Each row was made from one small tree. The marks that hang from a mark follow it in brackets, in alphabetical order. Every link used is in the known rows. Write each row's tree.
Known rows:
Q[F L[H[X] J]]: 4.1  -3.8  21.2  12.5  -25.8  8.7  -25.9  -9.2  3.3  -14.0  38.5  -13.1  -8.1  -47.5  18.3  -12.9  13.3  -3.7  -16.1  -28.0
U[L]: -2.6  -5.0  13.8  -3.3  -31.2  3.5  -42.4  -8.0  2.1  1.7  31.1  -4.4  -0.2  -37.5  -3.2  -16.2  17.7  5.0  -8.0  -21.0
X[H[L[J Q]]]: 8.2  7.4  13.7  -6.3  -35.5  -8.1  -5.3  -12.1  2.3  50.4  35.9  -16.8  5.8  -39.7  23.4  -23.5  20.0  10.0  -11.0  -22.3
X[H[L]]: -4.1  5.7  15.6  -5.4  -33.4  3.2  -17.8  -10.4  3.1  11.1  39.2  -4.8  6.6  -21.1  18.5  -27.4  12.9  9.6  -11.8  -24.7
T[U]: 7.3  -6.9  19.4  2.5  -27.6  0.7  -32.1  -11.5  0.7  9.1  25.8  -6.1  5.0  -28.5  2.9  -4.0  3.3  2.6  -29.8  -18.9
U[L[H[X]]]: -4.1  -1.0  16.6  -2.4  -30.0  6.8  -42.9  -6.8  2.9  -16.6  42.4  -5.6  -1.2  -34.4  -6.9  -23.8  15.7  3.2  -2.3  -42.3
L[H[X] J]: 6.6  -3.0  20.8  -3.7  -27.8  7.2  -25.2  -10.1  2.3  -2.0  44.9  -12.2  1.9  -29.9  11.4  -5.0  15.9  8.6  -15.6  -25.4
H[X]: -1.6  -1.1  20.2  -4.0  -26.4  3.6  -26.3  -7.8  2.7  17.4  36.0  -2.7  2.6  -30.1  -11.4  -4.9  12.8  2.6  -16.5  -27.8
U[L[H]]: -0.9  -9.3  13.9  -2.0  -33.1  4.3  -46.9  -7.8  1.6  -27.3  37.9  -6.1  1.2  -35.0  6.4  -20.3  16.5  3.7  -3.6  -12.9
Q[L]: -1.2  -9.2  19.3  -3.3  -30.4  3.8  -30.9  -8.0  2.0  -4.3  32.1  -3.7  -1.1  -37.6  7.2  -1.7  14.3  -11.3  -18.7  -0.6
T[U[L[H Q]]]: 8.4  -7.7  14.9  2.0  -32.7  -10.1  -41.8  -10.6  -0.1  2.7  29.3  -11.9  3.0  -50.1  0.9  -23.9  11.6  -2.0  -9.2  -24.2
F[Q]: 12.9  -12.5  19.6  0.3  -32.8  -2.0  -29.6  -5.8  -0.8  15.3  31.7  -3.6  -0.9  -6.3  -2.3  6.2  18.6  4.5  -15.0  9.0
K[T]: -13.5  -3.7  18.6  -4.4  -22.8  2.7  -30.1  -4.5  -1.7  4.5  30.7  -3.1  4.6  -13.0  10.7  2.9  13.8  4.3  -27.7  -5.7
L[H[X] J Q[F]]: 10.7  -3.7  21.2  11.9  -27.3  -6.2  -18.3  -9.9  1.9  28.8  35.9  -16.0  -2.3  -59.6  5.5  -11.6  16.3  4.4  -10.5  -19.3
H[L[J]]: 8.8  -0.5  9.8  -5.0  -29.2  5.3  -15.2  -11.5  1.8  34.9  36.7  -11.6  2.9  -33.8  8.9  -6.8  15.7  15.6  -21.6  -25.4
T[U[L[J Q[F]]]]: 14.3  -0.9  14.8  18.7  -28.9  -8.4  -32.2  -12.2  0.9  44.3  15.2  -19.4  -4.2  -64.6  2.9  -21.1  11.4  7.3  -19.7  -41.7
H[L[J] X]: 6.5  6.0  12.4  -4.8  -25.9  6.8  -11.3  -11.3  3.5  45.1  38.8  -11.0  0.5  -32.5  -4.1  -10.7  14.9  15.4  -22.8  -54.9
X[H[L[J Q[F]]]]: 5.9  6.9  15.4  10.4  -32.3  -7.1  -5.2  -11.8  2.5  52.0  30.5  -17.5  0.8  -51.4  25.0  -26.6  17.8  12.5  -11.6  -23.9
L[H[X] J Q]: 11.6  -3.6  20.3  -3.5  -29.1  -7.2  -18.6  -9.6  1.0  26.1  41.6  -14.6  2.4  -49.1  4.6  -5.4  20.1  2.6  -9.8  -17.6
K[T[U]]: -8.4  -2.1  19.7  1.0  -21.9  3.6  -31.3  -7.5  -2.6  5.6  25.4  -5.9  5.0  -11.3  12.4  0.6  2.2  4.6  -38.3  -24.6
F[Q[L[H[X] J]]]: 15.7  -7.6  21.1  0.5  -32.5  4.4  -24.4  -6.8  0.3  -4.9  44.0  -13.0  -9.0  -11.0  12.2  0.9  20.5  -5.0  -13.8  -18.5
H[L X]: -1.0  4.1  13.7  -4.5  -26.1  4.5  -16.9  -9.3  3.7  35.3  38.9  -3.4  2.0  -33.3  -16.4  -12.3  12.2  9.1  -18.7  -49.9

Which tree is each row?
12.3  -10.6  19.6  12.2  -29.8  -7.5  -22.2  -9.5  -0.1  17.2  31.4  -16.4  -0.4  -59.6  18.1  -5.9  18.1  5.1  -10.7  9.5
L[H J Q[F]]
16.3  -5.0  14.1  2.3  -33.7  -7.6  -36.3  -11.6  -0.1  13.6  29.7  -20.1  0.9  -52.6  12.9  -19.9  14.6  4.4  -13.3  -30.6
T[U[L[H J Q]]]
-4.8  -6.6  22.9  12.6  -26.0  7.4  -31.2  -6.8  3.4  -22.4  37.5  -5.6  -6.8  -46.6  7.1  -18.1  10.9  -10.0  -13.3  -22.7
Q[F L[H[X]]]
5.8  -7.8  18.7  12.5  -27.6  6.3  -25.6  -9.4  2.5  5.7  26.6  -12.8  -7.2  -50.6  21.0  -4.8  13.8  -2.6  -23.3  -8.2
Q[F L[J]]
10.6  5.9  12.8  -4.7  -28.2  -5.5  -4.4  -10.8  2.3  71.1  35.4  -13.2  1.8  -52.2  -10.9  -10.7  19.9  9.7  -16.9  -47.4
H[L[J Q] X]
5.2  -3.7  20.7  -3.7  -29.1  8.1  -26.0  -9.7  2.9  -14.8  44.9  -11.9  -3.5  -36.7  16.5  -8.1  16.2  -6.3  -17.1  -26.0
Q[L[H[X] J]]
-3.9  -6.1  20.7  -3.4  -28.5  5.4  -31.9  -7.8  3.2  -24.0  43.4  -4.7  -2.4  -34.9  4.8  -12.1  12.9  -12.9  -13.3  -20.5
Q[L[H[X]]]
0.2  6.2  15.2  -5.3  -34.7  -9.9  -11.2  -10.2  2.5  37.8  35.9  -8.3  7.1  -40.5  10.7  -25.1  17.6  4.1  -6.2  -16.4
X[H[L[Q]]]
4.9  8.3  13.9  -4.7  -34.7  5.5  -11.4  -12.0  3.2  21.3  40.0  -12.7  4.0  -21.8  29.9  -22.9  15.6  15.9  -17.0  -30.6
X[H[L[J]]]
8.2  6.4  13.4  10.7  -25.9  -6.2  -4.5  -10.0  3.1  74.1  28.8  -14.8  -2.9  -62.3  -8.9  -15.6  17.2  11.6  -17.2  -48.8
H[L[J Q[F]] X]
-2.2  -14.4  20.0  13.2  -28.9  5.1  -35.8  -6.9  2.2  -32.6  36.6  -6.4  -5.4  -47.7  17.5  -12.5  11.5  -9.9  -13.4  6.3
Q[F L[H]]
12.1  -1.1  10.9  11.5  -29.1  -6.8  -8.0  -10.5  1.1  65.4  25.7  -14.9  -0.9  -62.6  3.4  -11.3  17.0  12.0  -17.3  -20.7
H[L[J Q[F]]]
7.9  -10.2  21.2  0.3  -32.5  2.8  -30.1  -5.7  0.7  -14.5  45.7  -5.3  -6.8  -9.6  -0.4  -4.1  17.7  -11.8  -9.8  -12.7
F[Q[L[H[X]]]]
13.2  -0.3  13.5  2.7  -30.4  4.5  -38.5  -12.2  1.0  12.3  24.5  -14.8  -1.6  -35.4  10.1  -16.3  10.6  10.7  -23.9  -47.9
T[U[L[J]]]
-11.7  2.3  14.6  1.8  -23.6  3.0  -43.2  -6.2  -2.0  1.9  23.2  -7.0  1.1  -18.0  5.5  -16.5  7.0  5.3  -29.6  -47.2
K[T[U[L]]]
11.4  -17.2  19.5  0.6  -35.6  0.4  -34.1  -5.3  -0.3  -23.4  40.6  -6.2  -5.5  -11.2  13.6  -2.5  18.6  -11.3  -9.7  16.6
F[Q[L[H]]]
2.8  -9.4  13.5  -3.5  -34.8  -8.9  -40.4  -7.8  0.9  3.3  34.4  -9.5  1.3  -55.3  0.0  -18.7  20.9  -2.9  2.2  -4.5
U[L[H Q]]
13.9  -11.3  18.7  -3.9  -32.5  -7.5  -23.5  -10.0  -0.2  14.3  37.9  -15.2  4.0  -49.8  16.8  -2.1  21.2  3.1  -10.4  12.7
L[H J Q]
-7.1  -2.1  14.9  1.8  -27.6  -8.1  -41.4  -5.8  -3.3  2.4  28.5  -10.9  3.3  -33.5  10.1  -19.0  10.2  -1.0  -20.6  -31.7
K[T[U[L[H Q]]]]
5.6  -11.3  17.9  13.0  -30.1  8.1  -29.9  -9.2  1.9  -22.9  35.8  -14.7  -6.4  -47.3  30.2  -9.4  14.0  -3.4  -17.4  1.6
Q[F L[H J]]
1.9  -5.2  21.7  12.7  -26.9  -8.5  -24.7  -6.8  2.1  18.8  34.6  -8.2  -0.7  -57.2  -7.7  -12.6  14.8  -1.5  -6.1  -14.8
L[H[X] Q[F]]
19.3  -11.1  18.1  0.3  -33.5  2.1  -24.2  -7.9  -0.5  12.9  32.2  -12.7  -7.4  -14.2  14.3  7.4  21.7  -3.5  -19.5  2.6
F[Q[L[J]]]
11.3  2.9  16.3  2.6  -28.8  6.8  -39.3  -12.7  2.1  -7.4  36.1  -16.0  -1.7  -33.8  6.0  -26.1  9.0  10.1  -18.7  -66.6
T[U[L[H[X] J]]]
8.2  0.1  15.3  -2.4  -32.2  -4.4  -31.0  -9.2  1.6  21.1  39.9  -16.0  -1.4  -53.9  0.5  -18.9  22.3  3.6  -1.3  -39.6
U[L[H[X] J Q]]
